Known rows, with every step that occurs:
feka -> fizuta -> muli -> nasurod -> vuvizo -> zizenuz: .12; -.48; -.51; -.02; .03; .17; .01; .33; -.11; .11; .19; -.17; .01; -.01; -.14; -.25; .18; -.13; -.44; .35; -.03; -.20; -.13; .24; -.35
muli -> nasurod -> vuvizo -> zizenuz: .01; -.45; -.36; -.02; -.01; .15; -.06; .00; -.09; .05; .03; -.22; .07; .09; .04; -.27; -.04; -.16; -.48; .36; .18; -.13; .21; .34; -.23
nasurod -> muli -> zizenuz -> feka -> fizuta: .00; .18; .15; .18; .43; .04; -.01; -.20; .01; -.12; .04; -.03; .04; -.14; -.07; .10; -.20; -.13; .27; -.23; -.26; .23; -.36; -.46; .14
vuvizo -> nasurod -> muli -> fizuta -> feka: -.15; .07; -.30; -.41; -.41; .00; .10; .05; -.15; -.21; -.07; .13; -.13; -.14; -.01; -.04; -.04; -.12; -.03; -.29; .09; -.06; .15; -.20; .04
fizuta -> muli -> nasurod -> vuvizo -> zizenuz -> feka: -.09; -.19; -.29; -.21; .13; -.15; .10; .47; -.03; .22; -.07; -.42; -.02; -.19; -.24; -.17; .25; -.27; -.18; .23; .07; -.12; -.08; .23; -.21
zizenuz -> feka -> nasurod -> muli -> fizuta -> vuvizo: .12; .41; .17; -.08; -.09; -.46; -.13; .09; -.01; .05; .03; -.04; -.03; -.14; .05; .20; .06; .16; .32; -.17; -.07; .34; -.15; -.40; .01
vuvizo -> fizuta: .00; -.11; .14; .14; .13; .04; -.05; -.26; -.07; .02; .07; .13; .10; .03; .19; .13; .14; .20; .04; -.02; -.02; -.20; .13; .31; .01
zizenuz -> feka -> fizuta -> vuvizo: -.01; .00; .32; .08; .34; -.13; -.04; -.17; -.16; -.15; .07; -.06; .13; .07; .15; .09; .04; .04; .30; .03; .09; .13; .00; -.21; -.14
nasurod -> muli -> zizenuz: -.03; .16; .28; -.05; .05; .39; -.02; -.35; .17; -.06; -.03; .14; -.13; -.15; -.19; .14; -.17; .01; .19; -.07; -.08; .17; -.20; -.18; .08
feka -> fizuta -> vuvizo -> zizenuz -> muli -> nasurod: .24; -.32; .04; .15; .15; .11; -.02; -.12; .06; .04; -.18; .12; .24; .30; .09; -.14; .12; -.16; -.17; .46; .17; -.08; .12; .04; -.31
zizenuz -> feka -> nasurod: .06; .20; .13; .24; .10; -.21; -.02; -.07; .06; .17; .15; -.10; .04; -.02; .03; .00; -.21; .19; .26; .08; -.12; .09; -.23; -.14; .04
zizenuz -> vuvizo -> nasurod -> muli -> fizuta: .06; .47; -.39; -.26; -.10; -.28; .06; -.12; -.18; -.32; .07; .19; .17; -.18; -.07; -.06; -.29; -.02; -.29; -.01; .00; .11; .14; -.09; .10
fizuta -> feka -> nasurod: -.05; -.09; .01; .14; -.38; .19; .08; .06; .14; .16; .11; .03; -.18; .12; .02; -.02; -.10; .22; .14; .08; -.03; -.11; .04; .01; .07
muli -> zizenuz -> vuvizo: -.03; .18; .11; .03; .30; .25; .08; -.10; .19; -.05; .09; .03; .16; -.01; -.02; -.01; -.30; .00; -.11; .21; .02; .07; .05; .15; .20
fizuta -> feka -> nasurod -> muli -> zizenuz: -.06; .06; .13; .13; -.38; .31; .06; -.02; .34; .12; -.08; .06; -.35; .05; -.15; .14; -.13; .09; .23; -.25; -.21; .05; -.16; -.28; .28
muli -> nasurod -> vuvizo: .08; -.34; -.12; .01; -.10; .13; -.16; -.24; -.28; .07; -.02; -.20; -.02; -.18; .19; -.31; -.10; -.08; -.23; .16; .06; -.11; .17; .30; -.28
feka -> nasurod -> muli -> fizuta: .25; .36; -.09; .00; -.27; -.05; -.15; -.02; .02; .09; .33; .15; -.02; -.24; -.03; .08; -.19; .23; .03; .03; -.20; .20; -.26; -.14; .01
fizuta -> vuvizo: -.02; -.07; .45; -.14; -.05; .12; -.05; -.36; -.03; -.08; -.01; .12; -.03; .07; .03; .13; .08; .20; .17; .15; .27; .07; .17; .04; -.16
muli -> nasurod -> vuvizo -> zizenuz -> feka -> fizuta: .04; -.40; -.49; .18; .36; -.13; -.04; .21; -.23; -.06; .10; -.33; .24; .05; .14; -.29; -.07; -.30; -.37; .24; .00; -.06; .03; .11; -.26
feka -> fizuta -> muli -> zizenuz: .04; -.08; .19; -.13; .25; .50; .04; .14; .11; .12; .26; .10; -.01; -.13; -.21; .02; -.02; .04; .16; .06; -.14; -.04; -.47; -.04; -.09
feka -> fizuta -> vuvizo: .08; -.16; .23; .00; .09; .18; -.05; -.30; -.12; -.18; .17; .14; .09; .13; .13; .08; .01; .20; .11; .18; .13; .03; .03; -.10; -.20
fizuta -> vuvizo -> nasurod: -.14; -.18; .30; -.34; -.18; -.03; .02; -.44; -.12; -.18; -.18; .14; .00; .23; .06; -.03; -.07; .11; .09; -.03; .31; -.07; .18; -.14; -.16
muli -> fizuta -> feka -> nasurod -> vuvizo: .10; -.06; -.28; -.06; -.36; -.06; -.15; .45; -.16; .11; .17; -.12; -.20; -.14; .19; -.22; .00; .04; -.24; -.14; -.04; -.06; .06; .28; -.01
feka -> fizuta: .09; -.07; -.04; .16; .19; .26; -.02; -.28; -.14; -.14; .32; .19; .15; -.03; .06; -.03; -.21; .13; .01; .26; -.04; .00; -.08; .04; -.17
zizenuz -> vuvizo -> nasurod -> muli -> fizuta -> feka: -.09; .33; -.49; -.27; -.36; -.21; .22; .09; -.15; -.34; -.03; .12; -.01; -.11; -.01; -.05; -.09; -.09; -.26; -.13; .07; -.02; .36; -.13; .21
fizuta -> feka -> nasurod -> vuvizo -> zizenuz -> muli: .10; .00; -.09; .33; -.34; -.05; -.04; .28; .14; .09; -.25; .04; -.23; .23; -.20; -.22; .10; -.14; -.37; .06; .03; -.04; .08; .26; .11
muli -> nasurod: .04; -.31; -.02; -.01; -.06; .29; -.01; -.26; -.05; .16; .09; -.08; .12; -.09; .19; -.17; -.18; .05; .05; .33; .07; -.13; .14; .18; -.27
fizuta -> feka: -.19; -.07; .04; -.03; -.18; .31; .15; -.01; .02; -.02; .07; .04; -.12; -.03; .00; .01; .02; .06; .13; .09; .14; -.15; .25; .15; .02

Rows:
-.24; .11; .42; -.32; .10; -.21; .03; -.35; .05; -.18; -.48; -.05; -.12; .08; -.09; .16; -.07; -.16; .36; -.51; .09; .20; -.09; -.59; .11 => fizuta -> vuvizo -> nasurod -> muli -> zizenuz -> feka
-.06; .19; -.19; -.07; .01; -.15; .13; -.33; -.09; -.24; -.01; .11; .20; .12; .02; -.15; -.36; .05; -.27; .18; .08; -.05; .22; .03; .05 => zizenuz -> vuvizo -> nasurod
-.01; -.30; -.33; -.22; -.13; .18; .02; .36; .02; .22; .02; -.23; -.10; -.09; -.22; -.21; .23; -.12; -.35; .33; .10; -.20; -.02; .32; -.27 => fizuta -> muli -> nasurod -> vuvizo -> zizenuz
-.24; .04; .23; -.14; .34; -.13; .09; .07; .12; -.09; -.05; -.10; .16; .21; -.08; .17; .14; -.01; .09; .21; .32; .08; .12; -.06; -.03 => fizuta -> vuvizo -> zizenuz -> feka
.16; -.43; -.05; .35; -.27; -.11; -.10; -.09; -.20; .17; -.54; -.10; -.16; -.01; .36; -.26; .41; -.28; -.18; -.24; -.03; -.38; .41; .55; -.02 => zizenuz -> muli -> nasurod -> vuvizo -> fizuta -> feka
-.06; -.09; -.17; -.02; .09; .08; -.05; .02; -.08; -.16; .11; -.01; .03; .07; -.19; -.13; -.04; -.05; -.43; .23; .19; .02; .10; .30; -.08 => nasurod -> vuvizo -> zizenuz
-.04; -.63; -.24; .15; -.30; .01; -.04; .04; -.26; .08; -.23; -.27; -.13; .02; .42; -.19; .33; -.13; -.18; -.21; -.02; -.42; .45; .49; -.06 => muli -> nasurod -> vuvizo -> fizuta -> feka
-.22; .14; .18; -.22; .18; -.08; .09; -.31; .04; -.15; -.31; -.04; -.04; -.06; -.18; .04; -.27; -.20; .26; -.45; -.07; .15; -.24; -.48; .15 => vuvizo -> nasurod -> muli -> zizenuz -> feka
.12; -.14; -.02; .14; .05; .20; .02; -.09; .19; .16; -.19; .08; .18; .08; .00; -.21; -.04; -.22; -.21; .50; .15; -.11; .12; .27; -.19 => vuvizo -> zizenuz -> muli -> nasurod
.05; .14; -.09; .26; .20; -.12; .05; -.19; -.04; -.12; .10; .11; .25; .06; .16; .11; .04; .17; -.15; .12; -.04; -.16; .33; .38; .18 => zizenuz -> vuvizo -> fizuta
-.01; .35; -.15; .29; .06; -.24; .09; .01; .23; .05; .07; -.03; .02; .08; -.31; .16; -.16; .05; .05; .14; -.15; .22; -.20; -.38; .15 => vuvizo -> zizenuz -> feka -> nasurod -> muli
.32; .23; -.21; .08; -.03; -.23; -.23; .35; .01; .15; .02; .11; .07; .00; -.05; -.32; -.04; -.11; -.49; .12; .04; .13; -.15; .39; -.06 => feka -> nasurod -> vuvizo -> zizenuz -> muli -> fizuta
.23; .25; .15; -.13; -.36; -.15; -.19; -.05; .02; .01; .13; .15; -.10; -.07; .05; .19; .04; .30; .12; -.04; -.03; .26; -.15; -.24; -.05 => feka -> nasurod -> muli -> fizuta -> vuvizo
-.01; -.11; .07; .31; -.32; .17; .01; .03; .29; .18; -.21; .07; -.26; .19; .06; .24; .12; .15; .22; -.51; -.30; -.13; -.07; -.13; .38 => vuvizo -> fizuta -> feka -> nasurod -> muli -> zizenuz
-.11; .11; -.07; .23; -.01; .01; .20; .01; .19; -.13; -.21; .08; -.08; .07; .03; .26; .19; -.03; -.03; -.28; -.20; -.13; .32; .00; .54 => nasurod -> muli -> zizenuz -> vuvizo -> fizuta -> feka
-.06; -.03; .22; .10; .60; .17; -.01; .04; .02; -.03; .14; -.07; .20; -.03; .12; -.03; -.25; -.10; .23; -.07; -.13; .09; -.28; -.16; .00 => muli -> zizenuz -> feka -> fizuta
.13; .19; -.06; -.17; -.26; -.09; -.07; .21; .18; .02; .17; .15; .07; .14; -.12; .21; .07; .22; -.12; .13; .06; .24; -.08; -.18; -.01 => feka -> nasurod -> muli -> fizuta -> vuvizo -> zizenuz
-.08; .13; -.05; -.11; -.23; .01; .03; -.60; -.11; -.26; -.13; .25; -.10; -.02; -.21; .01; -.20; .04; .04; -.12; .01; .00; -.03; -.36; -.03 => vuvizo -> nasurod -> muli
-.04; .09; .11; -.03; .05; -.39; .02; -.49; -.23; -.39; -.22; .07; .01; .11; -.02; .10; -.03; -.06; .20; -.29; .00; .16; -.07; -.72; -.09 => zizenuz -> feka -> fizuta -> vuvizo -> nasurod -> muli
-.01; -.26; .01; .00; .22; .18; .04; -.01; .03; -.23; .23; .14; .21; .35; -.03; .12; .07; .10; -.14; .35; .24; .02; .09; -.03; -.14 => feka -> fizuta -> vuvizo -> zizenuz
.14; -.31; -.14; -.03; -.04; .35; .06; .08; -.05; .25; .26; -.02; .04; -.15; -.02; -.13; .04; .07; .08; .38; -.13; -.21; -.19; .04; -.35 => feka -> fizuta -> muli -> nasurod
-.01; .14; .25; -.07; .10; -.14; -.09; .39; .12; .33; -.09; -.29; -.27; -.19; -.24; -.06; .05; -.03; .18; -.27; -.25; .09; -.54; -.07; .07 => fizuta -> muli -> zizenuz -> feka -> nasurod -> vuvizo
.02; .08; .05; .18; .44; -.05; .02; -.12; -.15; -.11; .26; -.02; .21; -.07; .11; -.03; -.18; -.03; .18; .10; -.08; .06; -.14; -.10; -.09 => zizenuz -> feka -> fizuta
.01; .02; .22; .13; .19; -.15; -.17; .10; .02; .18; -.10; -.31; -.10; -.01; .05; -.16; -.24; -.06; .09; -.26; -.18; .16; -.32; -.03; .12 => muli -> zizenuz -> feka -> nasurod -> vuvizo
-.12; .32; .03; -.32; .21; -.31; .03; .29; .03; -.16; .02; -.03; .12; -.09; -.12; .26; .19; -.08; .03; .03; .23; .32; .06; -.19; .02 => nasurod -> muli -> fizuta -> vuvizo -> zizenuz -> feka
-.20; .09; .38; -.07; .46; .15; .03; -.03; .14; .08; -.02; -.15; .09; -.11; .02; .03; -.23; -.09; .31; -.09; .02; .10; -.20; -.05; .08 => muli -> zizenuz -> feka
.08; -.18; -.12; -.04; .22; .02; .12; .24; -.09; .27; .14; -.24; .10; -.21; .00; -.11; .09; -.07; .23; .18; -.18; -.12; -.27; -.10; -.30 => zizenuz -> feka -> fizuta -> muli -> nasurod
-.01; .09; .38; .04; .35; -.02; -.04; -.26; .02; -.21; -.15; -.03; -.03; .02; -.05; .24; .01; -.08; .37; -.27; -.10; .27; -.20; -.56; .08 => nasurod -> muli -> zizenuz -> feka -> fizuta -> vuvizo
.06; .16; .15; .14; .18; .17; .04; -.13; .18; .03; -.10; .30; .12; .14; -.26; -.05; -.04; -.12; -.15; .36; .19; .03; .03; .24; -.03 => vuvizo -> zizenuz -> muli
.04; -.10; .18; .29; .29; -.34; -.25; .11; -.01; .22; -.19; -.27; -.02; .07; .26; .00; .01; -.04; .07; -.52; -.28; -.02; -.23; .14; .20 => muli -> zizenuz -> feka -> nasurod -> vuvizo -> fizuta
.02; .02; -.17; -.08; -.33; .11; .01; .44; .06; .19; .31; .00; -.05; -.08; .18; -.04; -.07; .19; .02; .02; -.03; -.05; .00; .16; .05 => muli -> fizuta -> feka -> nasurod
-.04; .07; .23; -.27; -.32; -.10; -.01; -.62; -.11; -.30; -.28; .21; -.16; .10; -.12; .10; .00; .07; .12; -.18; .16; .07; .07; -.39; -.08 => fizuta -> vuvizo -> nasurod -> muli
-.08; -.31; -.11; .15; -.15; -.01; -.04; .02; -.23; -.05; -.17; -.07; -.22; .02; .21; -.04; .36; -.02; -.15; -.32; -.02; -.33; .38; .47; .12 => nasurod -> vuvizo -> fizuta -> feka
.11; .22; -.29; .52; -.38; -.28; .13; -.02; .14; -.07; -.07; .15; -.12; .18; .06; .23; .12; .21; -.05; -.14; -.34; -.13; .26; -.06; .47 => zizenuz -> vuvizo -> fizuta -> feka -> nasurod -> muli
-.04; .18; -.13; -.18; -.29; .16; .04; .14; -.06; -.09; .14; .10; -.13; -.29; .00; .10; .07; -.02; .04; -.08; .03; .05; .15; .01; .07 => nasurod -> muli -> fizuta -> feka
-.06; .14; -.09; .21; .19; -.16; .08; .20; .23; .13; .17; -.11; .21; .23; -.11; .05; -.18; .10; -.01; .26; -.01; .08; -.17; -.07; .08 => vuvizo -> zizenuz -> feka -> nasurod
.18; .02; -.03; .19; -.24; -.06; -.20; -.17; -.11; .07; .13; -.01; -.15; -.02; .02; -.17; -.20; .16; -.19; .04; -.10; .05; -.10; .13; -.06 => feka -> nasurod -> vuvizo
-.01; .11; -.07; -.14; -.03; .13; .11; .50; .14; .06; -.03; .16; .08; -.01; -.08; -.14; .16; -.23; -.20; .19; .25; -.04; .18; .37; .03 => vuvizo -> zizenuz -> muli -> fizuta -> feka
-.03; .16; -.03; -.36; -.05; .03; -.03; .12; .06; -.18; .13; .17; .07; .01; -.17; .24; .18; .03; -.12; .13; .26; .20; .11; -.05; -.06 => nasurod -> muli -> fizuta -> vuvizo -> zizenuz
-.10; -.04; .25; -.08; .36; -.18; -.07; .37; -.04; .23; -.26; -.27; -.15; -.21; -.05; .04; .40; -.14; .13; -.49; -.15; -.12; -.26; .25; .13 => nasurod -> vuvizo -> fizuta -> muli -> zizenuz -> feka
-.15; .03; .35; -.10; .42; -.01; .07; .33; .17; .28; -.16; -.16; -.01; -.15; -.05; .22; .34; -.03; .43; -.35; -.13; -.14; -.26; .13; .14 => vuvizo -> fizuta -> muli -> zizenuz -> feka
-.13; -.04; -.06; -.27; -.12; .22; .04; .33; -.05; .03; .22; .02; .00; -.19; .14; -.05; .04; .01; .03; .04; .15; -.08; .19; .29; -.05 => muli -> fizuta -> feka
-.12; -.12; .12; -.60; -.14; -.12; -.04; -.07; -.20; -.14; -.01; .11; .11; .04; .21; -.07; -.02; .06; -.02; -.12; .36; -.02; .14; .02; -.21 => muli -> fizuta -> vuvizo -> nasurod
-.16; -.23; .02; .14; -.09; .11; .11; -.01; -.03; .02; -.05; .08; -.07; .09; .19; .11; .30; .09; .12; -.15; .06; -.31; .33; .27; .13 => vuvizo -> fizuta -> feka
.04; .01; -.08; .40; -.49; -.07; .03; -.10; .10; .05; -.10; .16; -.23; .12; .05; .24; .24; .23; .15; -.31; -.29; -.18; .09; -.10; .27 => vuvizo -> fizuta -> feka -> nasurod -> muli
.09; .39; -.31; .04; .10; -.33; -.01; .38; .18; .09; .26; -.05; .13; -.08; -.17; .14; -.12; .01; -.01; .06; -.12; .24; -.26; -.26; .10 => vuvizo -> zizenuz -> feka -> nasurod -> muli -> fizuta
